What can hang from each mark
deror: tanebe
vufi: tanebe
tanebe: deror dukerav kovo vufi
kovo: tanebe
vomip: tanebe
dukerav: kaze
kaze: dukerav sezu
pebav: dilo kaze

Known rows, with every way that one mark hangs from another
[vufi tanebe]: [  6  -1  -1  -6 -11   4  -2   8   3  11  -3 -15  -3  -1 -10  14  -7  18
   2  12   3  -2 -17   1  21]
[kovo [tanebe dukerav vufi]]: [  7 -13   8  -4 -14   4  27  -1  15  12   4 -17  14  -2  15  31   5  22
 -14  24 -17  25 -37 -21  13]
[vomip tanebe]: [  7  -7   6 -16 -11   6   3  -6   8   4  -6  -1  -5   6  -3   6  -8  15
   5  10  -2   2  -5  -8   9]
[vufi [tanebe dukerav]]: [ 10  15   8   1 -17   0  27  10   7  15   3 -19   1   4  -2  18  -2  21
  -1  15 -11   5 -24   6  10]
[tanebe deror dukerav kovo vufi]: [ 13 -30  11   0  -8 -11  51  13  -1 -10   6  -6  23 -13  -7   2   2  39
 -14  21 -28  26 -32  -6 -16]
[pebav [kaze dukerav]]: [  8  20  19  -6  -5  -6 -10  -6  -9   3   2  -4   7   9   3 -18 -10 -15
  -6 -13  12   4  27 -12  20]
[pebav dilo]: [  0  20  -3  15   2  -2   5  -3  12 -10   8   0  -5  10   6   1  -7 -14
   5  -2   8 -11  14   4 -10]
[vufi [tanebe deror]]: [ 10 -17   3 -10  -9  -3   2  17  -2   6  -5 -13   4  -4  -9   7 -15  34
  -6  13  -3   2 -24   3   8]
[deror tanebe]: [ -6  -7 -17  14  -7  -6  17   1   6  10  10 -12  -1   8   7   4   0  12
   1   3   3   1   4  -2  18]
[pebav dilo [kaze dukerav sezu]]: [ 12  45  18  10   4  -8   0 -18  -4 -20  -1   9  -2  29   1 -24 -21 -36
  -6 -43  19   7  55  -5   7]
[vomip [tanebe vufi]]: [  6 -24   5 -33  -9   6   4   0  11   7  -2 -12   2  -7   1  14   2  18
   7  29  -8   7 -24 -22  13]
[vomip [tanebe dukerav]]: [ 11   7  15  -7 -19   1  29  -2  13   8   0  -6  -1  10   2   7  -1  19
   0  13 -15  10 -13  -4   0]
[kovo [tanebe dukerav]]: [  8   4   9  12 -16   3  24  -5  12   9  -1  -7   8  10  11  20  -1  19
 -14   8 -11  21 -21  -7   9]
[deror [tanebe [dukerav kaze] kovo vufi]]: [  3 -19  -8  14  -4 -11  87   3  13   1  24 -25  18   1 -10  -4   0  36
 -15  32 -21  34 -14 -18  27]
[deror [tanebe dukerav vufi]]: [ -3 -10  -9   6 -11 -12  51  10  11  15  23 -27  10   3  19  14  10  18
  -1  23 -15  14 -14 -11  13]
[kaze dukerav]: [ 13   7  10  -2  -1  -7 -14  -9  -1   2   2   0   3   0  -4 -13  -5  -9
  -3  -9   2   5   2   2  28]
[tanebe deror]: [  5 -15   3  -2   1  -9   2  10  -4  -4  -1   4   8  -2   2  -8  -8  20
  -9  -1  -4   4  -6   2 -13]
[kovo [tanebe deror dukerav vufi]]: [ 13 -28  12  -6 -14  -6  31   9  11   9   5 -13  23  -4  17  20  -4  41
 -22  22 -23  30 -40 -18  -2]
[vufi [tanebe deror kovo]]: [ 16 -31   0   1 -13   0  17  13  -4  -8 -11  -7   7  -8 -26   3 -16  50
  -8  15  -6  11 -28   3   9]
[kovo [tanebe deror [dukerav kaze] vufi]]: [ 14 -25  13  -5  -4 -10  52   7  15   6   7 -14  27  -2   6   8 -12  44
 -35  29 -25  40 -37 -29   9]
[kaze sezu]: [  5   6   2   2   5  -1   4  -9  -4 -14  -9  14  -3  10  -8 -10  -3  -9
  -5 -28  -1  12  14   3  -5]

Rows
[ 15   1   6  10 -21   3  44   6   2   0  -1 -15   4   0 -22  12  -2  35
  -2  19 -13  16 -27   8  15] => [vufi [tanebe dukerav kovo]]
[ 18   4  15   0  -2 -13  52  11   1  -5  -3  -2  11  13 -21 -14 -25  35
 -27  -7 -18  32 -10   2   3] => [vufi [tanebe deror [dukerav [kaze sezu]]]]
[  0  37   9  13   5  -1  15  -5  -1 -22  -2  10  -4  28   3 -12 -16 -27
  -3 -32  17   3  53 -10 -24] => [pebav dilo [kaze sezu]]
[ 18  -5  16  11   0 -11  53  -5   9  -9  -8   9  17  17  -5 -11 -24  34
 -43 -16 -17  47  -7 -11   2] => [kovo [tanebe deror [dukerav [kaze sezu]]]]
[ 10 -38   7 -35  -6  -3   7   9   6   3  -5  -9   8  -8   2   9  -9  38
  -4  27 -14  12 -29 -21   0] => [vomip [tanebe deror vufi]]
[ -2 -36 -21   7  -6  -3  38   1   3  -1  12 -20   9  -7  -6   8   5  29
   0  23  -7  17 -14 -13  24] => [deror [tanebe kovo vufi]]
[ 16  -3  11  -1 -17 -10  32  21   2  10   2 -16   9   0  -3   7 -10  39
 -11  15 -16   6 -29   8   0] => [vufi [tanebe deror dukerav]]
[ 21 -22  17   1 -21  -7  49   4   5  -9  -8   2  11   4 -15  -2 -10  52
 -10  16 -24  22 -21  -1  -9] => [vomip [tanebe deror dukerav kovo]]
[ -2  -6  -6   4  -1 -15  69   8  18  14  27 -29  14   5   8  -1   1  22
 -13  29 -17  23 -11 -17  23] => [deror [tanebe [dukerav kaze] vufi]]
[ 12  -7  12   3   6  -5  73  -7   2 -23   5   2  17   3 -27 -17  -4  15
 -22   0 -24  45  -8 -13   2] => [tanebe [dukerav [kaze sezu]] kovo vufi]
[ 16  -6  13   2 -22   3  46  -7  10  -5  -6  -1   4   7 -17   7  -2  34
  -1  16 -18  20 -16  -2   2] => [vomip [tanebe dukerav kovo]]
[  8   5  11  13  -8  -1  44  -8  18   8   4  -7  12  13   1   7 -10  25
 -27  12 -12  30 -14 -15  19] => [kovo [tanebe [dukerav kaze]]]
[  4   0  12  -9   4  -8  52   6  12   4  16 -17  17  -2   2  -3   2  11
 -15  26 -21  23 -18 -17   4] => [tanebe [dukerav kaze] vufi]
[  2  -6 -10  32 -17  -8  62   2   6   2  14 -12   5   9  -4   0   3  28
  -5   9 -13  18  -2   5  10] => [deror [tanebe dukerav kovo]]
[  9 -17  12 -11  -3 -15  33  18   3   3   9 -11  19 -10  13   3   3  26
 -13  19 -24  17 -28  -8 -18] => [tanebe deror dukerav vufi]
[  1 -22 -11  16 -15  -9  66   5   8   3  18 -23  13  -3   0  11  10  33
  -4  25 -19  23 -18 -11  15] => [deror [tanebe dukerav kovo vufi]]
[ 13 -29  13  -2   3 -14  71  11   4 -13  12  -8  27 -10 -16 -14  -7  44
 -26  28 -28  35 -28 -16  -4] => [tanebe deror [dukerav kaze] kovo vufi]
